Each row was made from one small tree. Brackets hold a mark, then the marks that hang from it, in alphabetical order. Every link used is in the known rows. Write each row's tree.
In the rows, zero is written as 128.
Known rows
(revenes beba gidu (turu dobuk punolup taso)): [180 166 109 150 144 246  80 132 158 169 173 150 174 129 114 119  94  69
 119 122 100 120 148 124 163 144  88  86 199 183  92 145  93 173 172 101
 140 197 163 147 128 124  66 111 114 124 123 127 157 140 136 144 161 148
  83 137 131  89 209 108 164 162 153 145 174 139 120 120 124 114 151 163]
(taso (gidu revenes) (turu dobuk)): [141 134 152 185 115 204  96 138 110 108 150 125 145 100 151 132 150 108
 112 148 115 109 142 149 165 171  89 138 128 137 101 143 121 118 140 139
 110 147 125  82 143  98 101 128  83 177 144 110 157 146 144 114 158 100
  89 154 119 111 156 146 140 138 128 122 124 143 150 100 104 121 121 166]
(taso (dobuk dabof) (revenes beba turu)): [196 143 112 171 135 158  97 128 129 136 161 105 142 130 146  64 136 107
 120 110 131 153 127 165 146 145 121 117 141 176  83 173 105 113 154 117
 136 187 151 116 142 117 119 102 114 134 154 109 169 197 149 121 174 139
  86 118 116 127 147 140 138 153 121 131 162 130 174  92 101 168 129 139]
(turu dobuk taso): [160 147 139 150 140 189 120 141 149 137 120 137 164 151  99 160 118 110
 146 146 124 130 148 149 160 123 110 154 140 117 129 154 135 172 151 121
 119 154 150 141 130 127  74 135 145  99 149 122 130 121 110 131 150 103
  95 138 122  72 143 129 126 137 132 140 133 123 146 120 135 121 140 154]
(turu (revenes beba)): [146 144 103 130 121 171  97 105 114 136 161 116 142 111 131 106 117 110
 129 136 153 124 127 125 146 126 108 106 133 160 122 133 114 123 166 118
 151 146 144 141 130 156 110  91  94 131 144 106 151 167 159 164 127 148
 133 114 115 129 120 119 115 175 122 135 141 135 155 132 121 128 120 113]
(revenes beba gidu turu): [153 149  86 121 129 170 110 121 125 157 177 128 128 124 156  72 115  91
  98 100  97 102 116 108 135 147  98  73 181 168  99 112 104 106 149 116
 160 159 132 145 108 115 118 119  95 159 113 147 156 150 174 146 143 165
 114 125 123 144 183 116 135 165 138 136 182 137 121 139 122 154 150 131]
(revenes beba taso): [165 139  85 125 145 153 121 147 138 151 137 115 140 139 110  99 110  86
 126 115 126 130 144 116 142 129  97 119 154 131 123 134 116 129 151 116
 131 142 128 141 129 115 101 104 120 140 127 138 147 143 163 146 149 157
 126 123 109 116 142 128 101 139 132 131 176 132 152 154 145 146 126 131]
(punolup (revenes beba gidu (taso dobuk))): [148 162 118 132 148 171 111 122 127 140 125 102 134 104 128  58  93 100
 102 113 100 103 137 127 156 166  44 117 180 132  84 128 117 105 190 115
 145 188 147 120 124 110  94 108 110 135 146 123 148 177 171 150 169 157
 104 144  91 112 154 110 154 173 161 123 173 127 151 154 143 157 124 141]
(revenes (gidu taso vekep)): [151 136 137  95 122 141 108 147 140 156 127 108 122 121 150  89 127 130
 112 125 117 115 121  97 165 165 107 130 161  73 155  86 122 113 132 149
 148 135 119 117 142 113  84 101 109 173 101 136 126 128 117 119 149 165
 112 157 120 130 135 125 135 127 170 107 156 128 104 139 137 153 126 200]
(punolup revenes): [125 140 143 128 127 137 115 105 125 129 134 109 117  99 142  98 122 143
 131 129 128 128 127 140 124 128  99 127 116 144 126 110 118 118 163 135
 140 144 138 123 127 129 132 113 117 107 147 107 145 138 135 131 128 133
 136 141 115 126 118 124 147 142 139 108 123 118 147 131 149 132 127 114]
(dobuk (gidu vekep) (revenes beba (turu taso))): [192 152 115 126 135 191  93 106 150 140 202 125 133 120 171  46 125 100
 141 113 125 111 121 134 136 163  88 114 133 124 172  80  66 136 153 112
 111 167 143 106 129 114  90  93  74 154 140 115 178 173 120 141 135 117
 121 141  92 132 155 154 108 173 152 103 176 114 137 110 143 123 142 161]
(taso (dobuk dabof) (gidu (revenes beba turu))): [167 151 115 184 128 156  67 142 103 124 175 117 136 120 158  76 150 120
 124 109 125 107 136 160 141 183 109 111 144 172  92 157 101 104 140 114
 109 159 138  87 136 110 105 109  77 169 148 114 172 205 160 112 167 112
  82 143 113 142 164 140 151 159 126 137 164 118 153  88 102 166 117 156]
(turu punolup): [130 129 142 134 130 152 103 127 140 131 132 146 139 114 111 150 111 125
 133 133 140 151 145 128 134 132 137 117 133 159 120 142 111 158 135 114
 112 143 138 119 142 138 126 115 130 120 117 113 127 125 105 118 129 131
 128 129 141 129 140 121 161 116 145 128 114 132 109 114 124  94 119 138]
(taso dobuk): [137 134 133 143 141 131 130 133 120 111 112 124 145 138 118 130 121 118
 124 123 123 123 130 149 143 145 116 147 152 125 101 157 137 138 144 116
 113 148 146 117 132 120 111 136 141 132 136 117 130 152 127 125 155 113
 104 121 123 114 131 130 142 131 146 144 129 130 129 119 106 143 127 140]
(dobuk dabof (gidu revenes vekep)): [149 146 151 133 114 109  85 123 148 125 141 123  99 108 148  81 154 194
 133 137 134 129 127 130 120 184 141 132  98  90 168 100  94  87  97 150
 130 119 119  69 131 113 101  95  82 172 136 114 135 169  91 122 146 105
 125 166 129 167 130 148 148 174 124 112 130 109 133  76 111 132 108 168]
(gidu (revenes turu) vekep): [182 145 131 110 143 145  91 126 115 140 188  89 123 123 154  84 162 149
 123 124 142 137 116 128 133 137 123 137 139 131 168  87  88 119 152 158
 146 114 136 113 113 103  67  91  95 153 116  92 190 134 131 126 149 136
 115 128 126 154 123 135 114 132 135  95 159 133 157 113 132 130 138 141]
(gidu dobuk revenes): [163 141 132 114 144 123 111 130 111 124 145 107 137 128 132 109 144 169
 130 118 139 142 143 134 129 131 108 148 130 112 131 129 117 114 134 165
 107 148 132  85 120 140 106 115 105 154 128  90 161 159 145 128 138 117
 124 117 120 158 122 122 117 156 122 102 122 122 168 107 136 162 125 132]
(revenes gidu): [105 139 134 126 123 140 129 123 132 130 120 137 120 114 135 118 120 129
 104 122 103 102 126 104 142 152 108 106 151 117 110 115 130 108 120 132
 149 148 116 117 120 123 133 137 118 147 115 145 114 137 135 133 130 144
 114 141 128 139 150 112 146 148 135 130 141 127 110 139 127 125 128 144]
(punolup (revenes gidu turu)): [129 147 143 125 117 164 106  98 108 130 163 119 115 104 163  63 121 129
 102 107  95 111 119 129 128 145  77 101 155 170 101  90 109 108 172 140
 168 165 139 131 122 106 128 130 108 126 117 128 158 137 149 127 130 153
 103 146 117 141 155 102 161 156 137  96 153 119 128 140 143 140 152 122]
(dobuk dabof gidu revenes): [118 126 161 157 115 119 101 112 142 107 126 167  97 115 152  71 134 172
 134 130 115 125 135 131 114 172 126 124  86 107 134 130 105 106  90 127
 119 168 115  69 141 141 160 130  91 149 135 124 121 183  91 106 117 103
 121 163 110 150 144 139 154 179 114 100 122  92 121  90 128 120 109 146]
(dobuk dabof (gidu (revenes (turu taso)) vekep)): [185 149 148 142 114 148  75 121 145 135 176 125 116 126 152  76 159 171
 138 126 125 138 124 140 128 169 129 135 118 120 169  83  72 116 123 146
 135 134 130  92 137  98  74 100  89 155 126 123 151 158  95 114 151 103
  96 168 129 153 141 143 139 163 125 102 163 105 141  74 125 132 139 177]
(punolup (revenes (taso gidu) turu)): [151 136 144 151 119 178 100 115 102 114 174 109 134 118 154  75 122  98
 125  97 110 129 139 155 139 149  58 123 140 171 107  81 108 131 183 134
 137 152 142 130 144  84 127 124 103 137 114 140 166 144 156 110 123 145
  84 155  91 130 137 115 135 123 122  86 170 115 147 144 165 132 148 137]
(sopu gidu): [112 145 144 134 128 152 110 126 131 123 110 133 120 118 137 144 121 124
 113 123  96 115 120 127 144 163  96 109 116 140 106 118 128 108 123 142
 130 150 125 106 108 112 123 120 121 146 129 132 128 133 135 127 125 146
 146 127 137 139 140 135 153 135 136 117 137 122 120 136 132 111 134 137]
(gidu dobuk (revenes beba) (taso turu) vekep): [252 131 106 104 129 166  83 159 127 171 170  71 144 117 167  63 150 129
 127 127 139 155 131 119 164 139  96 149 168  88 173  99  87 112 162 178
 113 151 136  93 150 122  39  58  79 202 124  78 199 164 166 116 190 146
 123 129 111 131 121 160  98 143 171  90 164 137 173 108 125 212 126 204]
(taso dobuk revenes turu): [167 119 146 171 127 178 130 124 117  97 128 111 152 105 148 113 137  92
 102 141 122 151 122 155 173 149 102 158 144 147  76 162 119 118 162 140
 117 180 138  97 156  93 122 125 128 140 149 109 148 161 138 118 173 115
  87 120 117 109 122 149 135 122 146 117 130 157 162 103  90 140 133 158]
(turu (dobuk dabof gidu revenes) punolup taso): [151 147 183 180 129 203  71 128 174 123 121 187 153 124 101 130 110 143
 155 156 124 149 174 151 153 167 117 139 109 130 126 168  94 178 122 108
  93 205 147  79 158 148  97 123 115 110 144 103 122 165  52 101 136  86
  87 171 121  92 177 133 182 169 135 111 111  98 123  72 134  78 118 179]
(punolup (revenes beba (gidu vekep) (taso turu))): [172 146 124 123 128 186 103 128 150 150 155  87 121  78 157  47 112 101
 100 136 101 122 123 104 153 166  55 106 187 119 126  77  92  99 185 140
 169 169 134 129 126  95  80  87  88 154 131 116 167 155 168 145 174 168
 101 154  97 106 146 132 142 157 164 101 186 147 153 155 136 150 132 165]
(sopu (gidu vekep)): [132 149 155 118 132 150 104 131 150 128 114 108 116 114 147 139 127 132
 117 130 110 122 110 124 145 174 103 113 124 114 146  91 119 104 122 148
 134 138 133 108 102 107  99  96 115 158 126 118 140 135 117 131 138 148
 145 129 135 140 131 151 151 132 147 112 148 130 123 135 125 111 131 163]

Write each row's tree
[128 154 149 134 143 161 120 120 117 115 112 110 135 112 124  77 102 120
 101 117  97 112 139 129 156 167  48 142 172 121  84 118 123 116 179 137
 147 182 142 112 133  96 103 128 128 127 126 127 135 157 141 126 162 144
  85 149  99 114 138  99 161 156 153 107 158 121 141 149 148 140 127 144] | (punolup (revenes gidu (taso dobuk)))
[166 147 160 112 133 171  87 134 138 139 118  89 125 112 155 107 130 121
 118 122 121 141 116 126 189 176  87 136 103  99 146  99 112  98 138 172
 126 156 131  89 140  95  95  72 112 168 130 118 144 139 113 123 149 172
 144 138 120 138 113 152 133 110 163  79 155 124 141 131 148 128 122 199] | (sopu (gidu (taso revenes) vekep))
[133 145 160 126 153 143 116 126 135 112 124 117 128 114 145  79 123 135
 107 134 114  98 122 123 152 185  93 141 158  85 126 124 119 120 140 122
 124 179 137  86 117 129  97 125 108 153 136  96 148 181 109 121 155 124
  93 133  99 120 138 132 151 159 163 117 141 124 131 126 116 124 114 166] | (taso (dobuk (revenes (gidu vekep))))
[173 147 161 147 138 210  75 129 113 126 125 124 156 127 140 112 114  86
 108 102 107 152 130 156 199 171  69 132 136 176  76 146 108 137 167 155
 113 204 149  85 158  86  99  93 127 150 111 128 151 147 121 100 154 169
 114 127 129 135 143 129 167 102 174  87 151 122 127 115 137 125 140 182] | (sopu (gidu (taso dobuk (revenes (turu punolup)))))
[155 136 171 158 108 213  84 117 129 102 142 127 158  89 139 130 112 107
  95 159 131 141 125 130 180 177  93 128 194 151  91 131 105 150 180 126
 145 191 155 107 153 113  76 102 104 153 105  88 148 165 116 121 171 130
  67 133 126 105 135 125 182 151 168 128 137 161 114 103  78 105 134 189] | (taso dobuk (turu punolup (revenes (gidu vekep))))
[127 157 143 127 150 166  94 135 114 126 123 118 124 122 116 123 126 135
 106 112  96 118 138 118 163 166  69 133 117 133 111 114 110 102 137 163
 134 152 120  80 108  93  92 106 111 153 120 124 145 133 147 126 141 155
 138 131 125 157 130 124 136 139 133  87 164 115 155 140 157 104 124 137] | (sopu (gidu (revenes taso)))
[207 167 121  98 143 162  68 152 130 167 138  79 130 122 156  85 130 140
 122 109 120 133 129 122 172 174  72 128 136  95 157  96 100  90 144 181
 114 163 139  71 116 121  51  52  81 201 134  90 178 169 156 135 170 166
 156 125 117 155 133 152 123 155 168  89 163 119 161 123 147 180 121 192] | (sopu (gidu dobuk (revenes beba) taso vekep))
[145 133 124 140 131 139  78 147 141 168 135 139 106 109 151  34 127 148
 114 127 110 109 138  92 144 166 114 104 138 107 129 144 101  98 114 129
 143 187 106  91 144 165 118 101  81 153 134 119 138 183 136 105 147 162
 120 158 108 130 160 131 148 169 147  98 160  96 134 125 145 160  98 174] | (dobuk dabof (revenes beba (gidu taso)))
[181 112 162 145 136 170 105 141 137 110 141 139 148 130 131 111 114 119
 124 134 117 179 162 128 148 133  84 151 158 128 115 130 100 163 146 149
 100 206 137  95 151 138 115 127 114 150  94  92 166 159 125  85 135 130
  88 125 102 117 135 131 126 136 136  75 134 128 150 119 138 129 130 163] | (gidu (dobuk (revenes (taso (turu punolup)))))
[163 126 165 156 105 156 107 134 137 122 126 119 120 105 146  68 118 153
  98 130  83 155 147 124 139 155  65 131 176 124  94 101 107 104 157 168
 158 202 130 110 143 114 115 136 109 146 104 122 148 166 150  92 157 147
  64 161 106 119 147 112 162 164 124  85 158 122 149 129 137 176 140 168] | (punolup (revenes (gidu (dobuk dabof)) (taso turu)))
[130 117 166 175 127 134  90 148 134 108 133 139 114 123 136  80 135 141
 133 134 119 135 155 132 136 170 110 137 104 109 128 132 110 122 106 125
 119 170 108  90 149 135 143 136  96 147 122 124 137 179 110  80 118 125
  81 165  89 127 136 133 132 138 104  88 154  94 145 124 152 117 103 162] | (dobuk dabof (revenes (taso gidu)))
[154 118 143 211 115 171  85 149 130 107 145 137 130  92 172  75 139  99
 116 144 110 111 135 151 144 194 101 117 144 144  85 165 106 110 132  98
  98 196 127  79 153 132 137 125  77 172 158 104 162 217 150  90 168 101
  80 148  95  98 159 171 159 154 139 126 147 126 145  95  88 153 106 179] | (taso (dobuk dabof (revenes beba)) gidu turu)
[186 172 119 115 155 174  67 148 125 159 128  82 134 114 146  84 130 121
 115 114 120 103 119 128 185 189  72 138 144 108 140 120 103  98 159 157
 115 154 141  70 122 100  37  53  97 185 147  97 172 167 148 138 190 164
 152 127 120 138 132 156 141 140 190 107 170 123 151 125 135 157 113 188] | (sopu (gidu (revenes beba) (taso dobuk) vekep))
[126 135 167 151 125 178  83 122 129 115 137 125 138  93 122 122 106 107
 133 125 132 141 157 140 148 157  75 118 125 163 109 110  97 153 167 122
 108 161 141 109 157 111 128 105 110 125 118 117 137 143 120 113 126 138
 106 158 106 123 142 114 167 116 143 101 134 119 127 130 161  92 116 150] | (turu (punolup (revenes (taso gidu))))
[152 150 136 149 161 197  85 131 155 139 139 149 153 112 110 120 100 106
 137 148 138 135 162 134 147 141 108 117 130 152 117 186 105 167 149  98
 106 189 156 105 128 167 100  99 105 123 154  75 159 161 108 135 145 128
 127 131 117  97 174 133 155 160 152 126 112 129 142 109 130  92 102 134] | (turu (dobuk (revenes beba)) punolup)
[194 139 128 105 150 127 105 134 153 137 161  95 129 125 159  70 130 137
 141 129 148 141 131 130 124 147 106 128 138  85 174 107 104 121 137 134
 105 175 150 105 112 164  99  90  87 167 142  66 184 194 137 136 143 131
 126 116  93 128 128 153 103 172 141 107 140 126 163 121 132 163 115 156] | (gidu (dobuk (revenes beba)) vekep)
[149 158 142 143 165 217  89 140 158 143 132 150 158 117  97 101  86  95
 117 138 108 126 172 109 167 160  70 113 158 132 100 173 107 160 154 110
 125 212 143 104 126 146  84 111 105 139 128 100 151 166 113 134 152 153
  98 143 103 101 190 109 157 172 153 115 146 128 141 135 147  89 102 156] | (turu (dobuk (revenes beba gidu taso)) punolup)
[145 146 144 134 131 163 100 145 119 128  90 126 143 141 134 125 113 105
 114 106  97 117 125 141 179 173  76 139 145 123  95 141 136 120 146 148
 115 167 137  90 139  99  94 110 136 161 122 138 126 140 134 107 156 154
 131 132 126 124 137 136 155 115 171 107 150 114 113 134 137 148 134 178] | (sopu (gidu (taso dobuk)))
[185 122 105 148 133 197 103 147 148 150 148 135 150 115 113 113 104  65
 117 136 120 158 152 114 155 132 100 112 177 167 104 142  93 154 165 116
 123 161 135 136 149 109  92  99 117 141 111 126 152 133 154 123 164 156
 112 130 123 102 156 136 128 119 151 122 170 155 136 134 122 125 127 154] | (revenes beba (taso (turu punolup)))
[149 150 160 158 116 222  80  94 127  96 137 160 178 118 101 152  92 100
 141 139 152 138 147 161 182 163  90 142 142 167 100 145  98 187 182 107
  97 183 167 101 173 131  85 105 123 114 124 110 116 170  91 141 139  98
  91 137 117 105 127 113 162 162 155 132 121 122 116  88 119  79 142 168] | (turu punolup revenes (taso (dobuk gidu)))
[213 164  98 142 133 215  97 125 160 154 179 126 164 148 141  96 117  79
 145 117 112 121 130 153 152 147  92 112 163 137 145 113  96 154 169 108
 125 155 165 144 125  96  53 103 101 148 146 129 170 153 127 156 156 117
 101 145 114  99 181 146 120 169 146 145 173 134 138 107 117 142 161 168] | (revenes beba (turu (dobuk (gidu vekep)) taso))
[189 153 153  97 139 154  74 149 122 143 127  83 130 128 150 102 139 160
 123 112 117 141 129 129 168 176  77 149 127  85 160  88 107 100 137 197
 111 158 135  67 125 111  56  76  97 193 112  96 170 156 134 114 157 157
 141 134 122 158 117 142 129 136 162  74 151 110 150 119 151 169 130 196] | (sopu (gidu dobuk revenes taso vekep))
[182 147 130 153 136 201 112 137 134 141 161 135 170 163 116 133 126  97
 139 122 110 137 141 156 151 116 105 144 160 153 118 134 119 171 166 125
 134 159 156 155 130 109  75 142 144 107 121 127 158 114 124 119 144 113
  76 132 126  86 161 123 124 132 122 124 157 128 143 118 134 132 164 145] | (revenes (turu dobuk taso))
[169 128 147 131  98 114  91 142 155 144 118 133 112 132 152  77 142 160
 141 127 126 146 128 130 140 179 137 137 116  71 171 102 110 111 102 144
 125 129 119  93 165 105 100  96 103 178 114 142 115 154  84 105 145 127
 118 179 120 142 137 148 146 144 144 106 141 104  98  91 124 165 119 207] | (dobuk dabof (gidu taso vekep))
[171 135 132 157 121 203  60 139 138 133 184 105 130  61 165 115 142  97
 122 153 145 125 133 119 157 182 112 100 139 157 139 106  70 124 144 122
 102 137 131  83 143 107  91  68  55 188 138  91 176 160 141 123 167 127
 117 145 125 130 150 163 151 125 163 120 145 155 137  98 102 106 106 184] | (taso (gidu (revenes beba) vekep) (turu punolup))
[155 153 168 160 100 169  83 108 146 108 129 136 145 127 129 115 128 166
 141 155 143 145 138 158 153 173 118 135 112 100 142 138 128 130 134 133
 151 158 153 108 144 133  85 106  91 157 137 102 133 185  81 141 136 106
  90 163 114 121 139 133 152 206 106 128 112 124 142  85  98 122 120 173] | (turu (dobuk dabof (gidu vekep)) revenes)
[166 159 157 105 142 142  89 132 131 124 133  90 121 115 150 125 136 168
 118 121 114 134 122 131 145 177  85 130 120 101 147  89 109  95 129 180
 116 156 139  72  98 117  79  90  95 185 126  82 169 164 131 132 147 138
 140 121 124 165 123 145 140 157 141  93 138 122 158 115 132 142 129 167] | (sopu (gidu dobuk revenes vekep))
[155 132 123 193  99 213  96 118 101  94 159 121 162  94 161 114 120  57
 114 138 130 105 124 161 176 179  78 113 164 172  71 148 119 124 176 105
 114 174 149 112 156 113 115 111  77 178 147 112 158 202 175 134 160 115
  80 128 100 100 136 147 138 156 140 148 145 152 144 112  79 141 130 164] | (taso dobuk gidu (turu (revenes beba)))
[175 154 159 138 146 184  92 149 124 112 124  92 135 112 135 117 135 122
  99 135  98 129 125 128 177 188  62 157 157 109 119 104 101 106 158 170
 131 160 131  75 111  68  45  94 108 174 119 102 172 151 137 118 183 142
 105 130 123 131 126 152 146 130 159  91 177 138 161 127 121 118 131 183] | (sopu (gidu (revenes (taso dobuk turu)) vekep))
[164 135 137 130 130 166 110 113 106 130 168 106 132 130 137  68 121 114
 124 101 109 147 139 145 133 120  69 136 149 169 114  93 102 139 190 144
 156 155 147 146 138  91 107 118 124 111 108 129 172 128 151 117 133 152
  97 141 104 125 128 111 129 128 129  80 172 119 160 147 166 141 153 115] | (punolup (revenes taso turu))
[201 130 160 135 131 135  89 158 144 141 118  82 136 129 141  74 147 138
 134 137 152 167 127 147 178 162 128 174 128  79 148 138 117 118 141 154
 126 158 139  91 173 113  79  82 125 152 136 102 144 171  96  96 182 141
  87 149 114 113 106 150 138 114 156 103 143 121 155  98 120 172 108 212] | (gidu (taso (dobuk dabof) revenes) vekep)
